What can hang from each mark:
q_229: q_385 q_979
q_979: q_562
q_398: q_234 q_979
q_234: q_229 q_398 q_562 q_576
q_562: q_979
q_576: q_234
q_385: q_24 q_576

Every row comes from one small tree of marks. The marks that hang from a mark follow it in brackets, in the order of their numbers. Every link used is in the known rows. Which tree was each row made from?
Known rows:
q_234{q_562{q_979} q_576}: [ 15.1  -4.4   2.3   9.4  -2.4   2.9 -20.2 -15.9  29.9  -3.8  22.9 -36.7
 -31.3   2.8 -15.6  29.8 -10.7 -17.4  -9.0 -14.2  22.0 -16.2 -26.2  16.6
 -16.3  22.4   7.2  -6.1 -30.2  -9.5  32.3]
q_398{q_234{q_229} q_979}: [ 13.6  10.3  -4.0  -7.7   3.7  -1.7 -10.3  -3.7   4.0  -5.1   2.5  -8.9
 -25.4  -0.8 -13.0  -0.2   2.2  -5.5  -3.5  12.4   4.7 -36.7 -26.7  -1.0
  -7.8  14.6  26.3  -6.9 -45.9  -1.1   9.4]
q_398{q_234{q_229{q_385} q_562{q_979} q_576}}: [ 15.2   1.2  -2.2   7.3   8.8  -4.6 -18.1  -9.3  21.3   1.0   8.3 -25.4
 -41.2   5.7  -6.6  19.0  -7.9 -16.6   1.7  13.7  20.4 -36.5 -29.8  19.7
 -12.6  26.3  13.6   4.0 -32.7   0.8  16.9]
q_385{q_24 q_576{q_234{q_229 q_398 q_562{q_979}}}}: [ 16.2 -19.3  12.0   4.8 -37.6  -6.5 -15.0   4.5   4.7  21.5   3.9 -20.5
   5.3   8.0  19.4  23.1  -4.1 -16.7  -7.9 -17.4  32.3 -22.4 -11.6  14.5
  -7.1  -6.7  16.7 -13.2 -47.3 -21.7  52.3]
q_229{q_385{q_576} q_979{q_562}}: [  4.2 -30.5 -26.7   3.5 -41.9  18.1 -14.7 -15.2  -6.0  10.5  27.8 -33.3
 -28.5  20.9 -13.4 -26.1   5.7 -27.8   6.3 -16.8  39.1  -1.4  -3.3  37.0
   7.9   7.7   0.4 -15.0 -20.1   6.2  29.2]
q_229{q_385{q_24 q_576} q_979}: [  7.6 -39.8 -20.7  12.1 -43.7   7.4 -13.9  -5.7   2.5  10.2  29.2 -33.1
   3.3  22.5   5.4 -36.6   3.2 -33.8   7.8 -26.2  38.4   0.0   4.0  37.7
   5.3  -1.1  -0.7 -10.9 -21.7  -2.6  44.8]
q_576{q_234{q_398}}: [ 15.7   0.3   5.6  12.8 -32.2  -0.5  -8.3 -10.2  -0.9  19.4  18.8 -30.2
  33.4   4.6 -10.2  29.1  -9.0 -24.8 -12.0 -11.1  21.9  -5.3 -23.3  13.3
 -10.7  -6.3  12.8 -13.5 -47.2 -20.4  32.8]
q_234{q_562}: [ 16.8  -7.8  -2.9   7.3 -16.4   3.1  -2.8 -13.3  16.1   3.4  26.7 -29.6
 -13.3   1.6 -26.1   3.5  -3.6 -16.4 -10.7 -15.3  19.8 -14.4 -20.1  16.6
 -17.1   8.9  14.3  -8.2 -31.4  -8.5  31.5]
q_576{q_234}: [ 17.7  -4.6  -0.2  11.6 -28.4   4.6  -0.1  -7.4  -1.8   7.9  31.7 -29.2
  33.3  10.3 -10.8   9.5  -7.6 -31.0 -15.5 -20.3  17.6   2.1 -13.6  17.4
  -4.4  -7.0   3.1 -19.8 -42.6 -19.7  36.5]
q_398{q_234{q_562}}: [ 16.8   4.4 -11.1   0.3  -5.7   5.8   0.8  -4.2  15.1   0.6  19.3 -23.6
 -22.5  -0.3 -18.5   8.2  -6.2 -23.3  -5.5  -3.4  11.4 -26.3 -28.9   9.6
 -12.0   7.6  17.9  -1.8 -36.3  -8.8  20.6]
q_229{q_385{q_24} q_979}: [  8.2 -32.9 -19.5  12.4 -42.2   3.5 -19.0  -5.0   5.7  10.0  32.6 -36.6
   7.0  20.2  -6.7 -39.6  -0.5 -34.0   6.2 -26.8  36.0   2.0   1.0  35.6
  -0.3   4.6  -1.8  -8.2 -19.7   1.7  34.1]
q_398{q_234{q_229}}: [ 15.0   2.3  -4.3   2.3  -8.2   0.9  -3.1  -4.6   1.1  -2.6  15.2  -8.5
 -17.9   3.4 -14.5  -0.3  -7.0 -24.9  -5.1  12.5   8.2 -22.2 -26.2   9.9
  -6.2  12.5  17.1  -6.9 -36.4  -8.4  20.1]
q_576{q_234{q_229{q_979} q_398}}: [ 10.0   0.7  11.7  10.3 -29.0  -9.8 -17.1 -16.4  -4.3  23.8   6.2 -23.8
  26.9   9.3  -7.1  24.2  -4.0 -21.2  -8.3   4.2  29.1  -6.8 -21.3  14.1
 -13.4   1.9  12.1 -14.4 -48.2 -23.2  20.0]
q_576{q_234{q_398 q_562}}: [ 16.3   3.2   8.9  10.8 -25.0  -5.5  -9.3 -12.7   9.6  25.8  13.3 -36.5
  21.7   2.2 -12.2  37.7  -5.8 -15.4 -12.0 -11.5  27.3 -15.4 -26.2  13.8
 -19.7  -3.6  15.5  -7.8 -48.6 -20.0  28.3]
q_229{q_385{q_24}}: [ 17.5 -33.2 -11.1  17.8 -37.3   3.8 -10.4   0.3   6.2   6.9  36.3 -32.4
   6.5  13.6  -8.6 -29.7  -7.1 -28.1  -0.9 -26.1  25.9  -7.7  -4.1  34.7
  -0.5   2.7   6.2  -4.5 -20.6   8.1  48.5]
q_398{q_234{q_229{q_385} q_576} q_979{q_562}}: [ 12.7   4.0  -6.5 -11.9   6.3  -2.6 -18.8  -4.4  11.9   6.1   4.1 -17.4
 -56.8  -0.1 -14.6   9.8   2.7   2.4   0.9   8.3  14.0 -48.0 -33.7  10.1
   3.1  25.2  27.5   2.7 -38.2  11.9   7.7]
q_234{q_229{q_385{q_24} q_979{q_562}} q_398 q_576}: [  5.3 -21.8   9.8   8.9 -25.3 -18.7 -38.3 -15.6  15.1  34.9   1.2 -24.7
 -28.4   6.0  -7.3  18.6  -3.2  -7.2   6.7   7.6  41.9 -25.9 -32.1  28.5
  -5.1  26.7  20.0   8.3 -27.0  -1.5  23.0]
q_229{q_979}: [  5.8 -12.7 -15.8   4.8 -31.6   9.9  -9.9 -15.6   1.6  -1.1  30.2 -25.8
   3.2  11.9 -21.4 -19.6  -0.6 -34.8  -4.0 -15.9  22.5  10.5 -10.4  16.3
  -4.9   5.6   1.0 -18.9 -29.0 -16.3  23.2]
q_385{q_24 q_576{q_234{q_229 q_398{q_979}}}}: [ 16.2 -21.6  10.9   4.4 -38.6  -6.9  -9.2   6.1   0.4  22.1   6.4 -15.2
  16.4   7.0  19.8  13.5  -0.4 -14.1  -8.1 -18.2  27.0 -20.7 -11.8  13.4
   1.5 -11.3  20.6 -13.7 -48.7 -21.9  54.4]
q_229{q_385 q_979}: [  6.1 -24.9 -22.3  15.6 -32.7   9.3 -14.9 -18.0   1.3   4.0  32.9 -37.1
   2.9  20.3 -16.8 -33.5   0.8 -34.1   6.3 -14.9  33.2   6.2  -2.8  36.5
  -3.5   8.6  -4.5 -11.0 -20.3   2.1  25.7]

Write each row's tree:
[ 12.3  -8.3  -9.3   1.9  -8.6  -5.3  -9.8  -4.0  12.2   9.7   5.6 -20.0
 -29.0   9.5  -2.0  -5.2   2.0 -18.7   4.9   6.3  26.7 -32.7 -20.1  20.5
  -9.8  13.5  15.7   0.5 -34.0  -4.6  19.1] | q_398{q_234{q_229{q_385{q_24 q_576} q_979} q_562}}
[ 10.3 -18.8   4.8  14.9   1.9 -17.7 -20.5 -25.6  27.7  15.9  13.0 -32.6
 -26.3  12.0 -10.4   5.5   4.1  -8.3   4.3   5.7  38.9 -23.8 -22.4  36.0
 -13.1  31.2   8.6   4.5 -24.3  -4.3  21.0] | q_234{q_229{q_385 q_979} q_562 q_576}
[ 11.1 -13.5  10.1  19.8 -25.8  -9.9 -24.5 -19.7  -1.8  20.3   2.6 -18.7
  -6.3   4.6 -16.0   8.4  -5.4  -9.7   1.5  20.6  29.2 -22.3 -24.5  24.0
 -16.4  17.6  23.0   0.2 -32.0   3.7  26.1] | q_234{q_229{q_385} q_398}
[ 12.9  -1.7 -10.3 -16.6  -8.8   1.4 -17.0   4.8   0.7   7.2  -0.1 -11.4
 -53.9   2.5  -8.9  -5.0   5.8   0.8   0.6   4.8  15.6 -47.4 -22.1   7.8
   2.5  15.7  29.5  -3.7 -41.2  13.8  13.3] | q_398{q_234{q_229{q_385{q_24 q_576}}} q_979{q_562}}
[ 13.9 -20.2   5.2  10.6 -17.7  -5.5 -27.2  -9.0   9.2   4.9   4.5 -24.5
 -35.0  13.8   0.3  -1.7  -2.4  -9.4  -1.0   2.3  35.4 -27.7  -6.1  26.6
 -18.7  21.6  11.0  -8.6 -30.0   6.4  32.8] | q_234{q_229{q_385{q_24 q_576}} q_562{q_979}}
[  9.3  -5.3   6.4   9.7 -33.3  -8.3 -22.3 -15.5  -6.1  30.5   6.6 -29.1
  13.6  12.7  -9.0  19.2  -2.3 -17.0  -4.1   3.1  36.3 -12.1 -18.8  23.1
 -10.3   5.8  11.0 -10.5 -42.9  -9.8  18.1] | q_576{q_234{q_229{q_385 q_979{q_562}} q_398}}
[ 12.4  10.4  -3.1 -16.8   7.3  -3.1 -16.4  -2.5  11.8   3.7   2.6 -11.4
 -57.0  -4.3 -16.8  16.9   2.4   1.8  -3.6   7.6   8.6 -45.0 -37.0   1.1
   1.5  24.4  29.8  -1.3 -42.0   2.7   6.9] | q_398{q_234{q_229 q_576} q_979{q_562}}
[  5.7 -31.6 -23.4  15.8 -34.8  14.1 -10.1 -18.5  -1.8   3.2  29.7 -33.8
  -0.3  22.9  -4.5 -30.5   4.4 -34.2   8.1 -13.8  35.6   3.7  -0.4  38.4
   2.9   3.0  -3.0 -14.2 -21.7  -2.1  36.5] | q_229{q_385{q_576} q_979}
[ 16.3  -2.3  15.9   9.7 -18.4 -19.7 -21.5  -9.8   9.9  32.4  -3.1 -32.6
  12.9   5.7  -1.9  27.9   1.5   0.7  -5.7  -1.0  34.7 -33.2 -21.7  18.1
 -20.4   5.2  21.4  -2.3 -50.3  -6.9  23.2] | q_576{q_234{q_229{q_385{q_24}} q_398{q_979} q_562}}
[ 15.7 -23.1   7.1  22.1  -5.2 -10.7 -13.4 -18.3  13.3   5.4  24.3 -21.5
 -10.4  10.2  -9.1  -0.7  -5.5 -16.6  -1.1   6.1  24.3 -15.8 -21.6  35.1
  -0.7  25.1   9.2  -0.5 -22.5  -0.4  38.0] | q_234{q_229{q_385} q_576}
[ 16.5 -18.1   5.8   5.3 -41.4   0.3 -11.8   6.0   7.4  20.0  10.5 -26.5
   9.5   7.6  17.8  22.9  -5.6 -21.1  -9.1 -28.0  31.0 -18.2 -11.0  14.1
  -5.4 -12.6  14.9 -13.4 -46.3 -22.8  56.4] | q_385{q_24 q_576{q_234{q_398 q_562{q_979}}}}
[  9.7  -9.3  14.6   8.1  -7.3 -15.7 -33.7 -19.5  14.3  26.5  -3.9 -22.5
 -36.2  -1.6 -15.5  30.9   0.1  10.7   3.2  16.5  29.5 -39.8 -38.6  20.8
  -8.1  29.8  30.7   8.7 -34.8   8.7  20.0] | q_234{q_229{q_385} q_398{q_979{q_562}} q_576}
[ 14.4   2.8  -6.4   4.2  -1.5  -0.4 -17.2  -7.3   9.7  -1.9   6.0 -22.3
 -38.4   7.5 -11.8   6.3  -6.4 -18.2   0.8  15.2  19.3 -33.4 -21.9  16.0
 -17.3  21.4  13.8  -2.1 -34.9   4.4  12.8] | q_398{q_234{q_229{q_385} q_562{q_979}}}
[ 19.0 -27.2   0.2   6.4 -43.3   3.8   2.6   9.9   0.5  12.5  27.5 -20.4
  24.3  11.1  17.5  -0.9  -4.2 -30.2 -11.4 -35.1  24.1  -6.8  -3.8  18.9
   8.0 -17.6   9.1 -19.2 -41.7 -24.1  64.6] | q_385{q_24 q_576{q_234}}
[ 10.4  -1.5   6.4   0.7 -13.4  -2.0 -23.9 -14.6  19.0  19.2   8.4 -27.5
 -27.4  -9.5 -21.9  40.9  -4.3   0.5  -5.2  -7.4  18.9 -27.9 -43.2   6.8
  -6.1  16.8  30.0   1.9 -38.7  -5.8  26.4] | q_234{q_398{q_979{q_562}} q_576}
[ 11.0  -7.3  12.8   9.3  -8.5 -15.5 -26.5 -22.4  13.3  26.6 -15.9 -24.3
 -30.5   0.0  -9.4  24.1   8.3  16.5   4.2  21.1  35.4 -48.3 -27.9  18.9
 -25.8  20.4  34.5   5.4 -42.1   6.3  19.9] | q_234{q_229{q_385{q_576}} q_398{q_979} q_562}
[ 13.7  -6.8  -4.1   4.4   2.7 -12.6 -14.0  -6.0  24.7  11.8   9.4 -25.1
 -30.9   6.8  -2.9   6.4  -1.9 -17.8   5.1   5.0  26.2 -34.6 -29.0  23.2
  -8.1  21.2  14.5   8.1 -31.6  -6.1  18.0] | q_398{q_234{q_229{q_385{q_24} q_979} q_562 q_576}}
[ 16.4  -2.2  14.4  16.0 -20.4 -15.4 -16.7 -16.6   6.5  31.7   3.3 -32.8
  15.3   7.8  -7.7  31.2  -3.0  -8.8  -6.2   4.4  34.6 -24.3 -22.5  23.5
 -20.9   6.1  16.4  -4.2 -45.6  -9.7  24.1] | q_576{q_234{q_229{q_385} q_398 q_562}}
[ 16.8   3.0   2.1   8.1 -21.1   3.6 -11.4  -9.2   6.6   6.0  21.4 -36.6
  13.1  10.0 -10.0  23.5  -8.3 -24.3 -14.8 -17.7  23.5  -7.1 -13.2  13.8
 -16.5   1.1   2.8 -19.4 -45.2 -16.0  28.4] | q_576{q_234{q_562{q_979}}}
[ 16.9 -38.9 -12.1  17.6 -39.1   8.6  -4.6   0.0   2.5   6.9  33.5 -28.7
   3.0  15.6   4.0 -26.5  -3.2 -27.4   1.1 -25.6  28.4  -9.9  -1.4  37.2
   5.4  -2.5   7.4  -7.9 -22.4   3.8  59.7] | q_229{q_385{q_24 q_576}}
[  7.1 -19.5   9.1  10.5 -25.6 -18.6 -30.4 -17.8  13.5  34.8 -10.9 -26.4
 -22.9   7.4  -2.3  11.7   5.7  -1.6   8.4  12.1  47.4 -33.8 -21.0  26.2
 -23.0  17.1  24.1   5.0 -34.9  -4.2  22.8] | q_234{q_229{q_385{q_24 q_576} q_979} q_398 q_562}
[ 19.5 -24.8   2.0   5.5 -37.9   0.4   2.0   8.7   7.4  16.5  22.9 -24.8
  16.4   9.9  16.4   5.0  -2.0 -24.5 -11.4 -35.3  27.3 -13.6  -6.4  19.3
   1.5 -15.3  11.7 -15.6 -43.0 -23.6  61.1] | q_385{q_24 q_576{q_234{q_562}}}
[ 14.9  -2.2  15.6  13.2 -25.3 -14.0 -28.8  -9.7   6.9  27.0  -1.0 -34.3
   8.1  10.1  -0.5  32.8  -6.8 -10.6  -6.5   1.2  37.0 -24.2 -18.0  19.7
 -23.1   8.2  13.4  -7.2 -46.4  -7.3  24.2] | q_576{q_234{q_229{q_385{q_24}} q_398 q_562{q_979}}}
[ 17.1   3.5   2.5   3.3  10.2  -9.0  -5.4  -8.3  22.9   5.0  10.9 -18.0
 -32.6  -0.4 -11.7  21.3  -5.2 -15.1  -3.4  11.3  14.8 -35.5 -36.6  13.4
 -10.8  21.2  20.2   4.3 -35.9 -11.7  19.9] | q_398{q_234{q_229 q_562 q_576}}
[ 15.1  13.4 -11.0 -10.0   5.9   2.8  -6.1  -3.0  18.1  -2.4   7.0 -23.7
 -30.7  -4.6 -18.2   9.0   3.6  -3.6  -3.5  -3.3   7.6 -40.5 -29.5  -1.4
 -13.1   9.7  26.6  -2.1 -46.1  -1.5  10.4] | q_398{q_234{q_562} q_979}
[  9.4  -7.8  11.9  15.0 -17.2  -7.5 -37.1 -22.9   7.9  17.4 -13.5 -26.4
 -38.1   5.9  -6.8  31.0  -3.6  -0.1   3.3  24.3  39.2 -35.9 -22.0  21.1
 -29.5  24.2  22.4  -0.6 -36.5   5.6  22.0] | q_234{q_229{q_385{q_576}} q_398 q_562{q_979}}
[ 18.6 -35.6  -9.2  18.4 -39.4   5.2  -3.7   1.7   1.6  12.4  32.0 -32.7
  17.6  18.2  10.6 -17.6  -2.9 -28.8  -1.0 -27.6  31.6  -9.4  -0.3  37.4
   6.2  -8.6   4.2 -10.0 -29.1  -1.1  58.8] | q_229{q_385{q_24 q_576{q_234}}}
[ 13.9   7.8  17.4   9.8 -20.4 -10.4 -24.5 -14.7   4.3  21.4  -1.9 -28.8
   6.6   5.8  -7.6  43.2  -7.5 -11.4 -11.0   6.6  30.0 -20.3 -23.5  10.9
 -25.7   8.7  15.1 -12.1 -51.0 -16.1  18.8] | q_576{q_234{q_229 q_398 q_562{q_979}}}
[ 14.0   8.6  -0.6  -5.3  14.1  -6.7 -10.9  -5.5  15.5  -3.9   5.1 -11.8
 -28.3  -2.2  -8.9  13.0   1.0  -3.9  -1.8  11.0   5.6 -39.4 -34.3   2.3
  -2.7  20.0  25.2  -1.1 -44.5  -5.5  14.2] | q_398{q_234{q_229 q_576} q_979}
[ 14.1 -12.5  10.6  17.0   4.9 -11.0 -30.0 -20.9  25.3   4.2   9.6 -32.2
 -39.2  10.5  -8.8  19.5  -6.2  -6.4  -0.9   9.2  32.4 -28.2 -21.3  30.1
 -18.2  35.8   7.7   0.8 -26.1   4.9  25.6] | q_234{q_229{q_385} q_562{q_979} q_576}
[ 13.9  -0.2  -4.8 -13.3   2.1  -6.2 -20.1   2.5  14.2   9.3   3.3 -17.1
 -55.4  -0.3 -10.1   6.9   2.4   2.7   0.8   2.0  15.4 -49.7 -31.9  10.4
   4.4  23.4  28.1   4.1 -37.6  11.6  12.0] | q_398{q_234{q_229{q_385{q_24}} q_576} q_979{q_562}}
[ 14.1  -9.6   1.1   8.5 -29.1   9.1  -1.0 -10.8  -3.5  11.1  14.8 -22.6
  16.0   5.9   3.1  22.3  -0.2 -18.3  -8.9 -12.0  21.3 -11.7 -16.6  12.9
  -1.2 -11.1  15.0 -19.0 -47.5 -21.4  46.4] | q_385{q_576{q_234{q_398{q_979}}}}
[ 16.8 -28.6   9.4  19.5 -11.8 -14.9 -15.6  -9.0  16.7  10.3  23.6 -20.9
  -8.2  10.2  -2.6  -5.2  -6.5 -16.7  -1.1  -2.4  26.6 -19.0 -19.5  34.8
   0.6  21.9  10.2   1.5 -22.2  -0.9  43.2] | q_234{q_229{q_385{q_24}} q_576}
[ 15.4  11.0  -6.7  -7.3  16.4  -1.6  -7.2  -5.7  29.4  -0.9   8.9 -27.0
 -34.0  -6.5 -13.5  22.2   2.3  -1.9  -2.5  -5.4   8.4 -43.0 -36.8   2.5
  -9.2  15.1  25.7   3.8 -44.4  -5.2  14.9] | q_398{q_234{q_562 q_576} q_979}
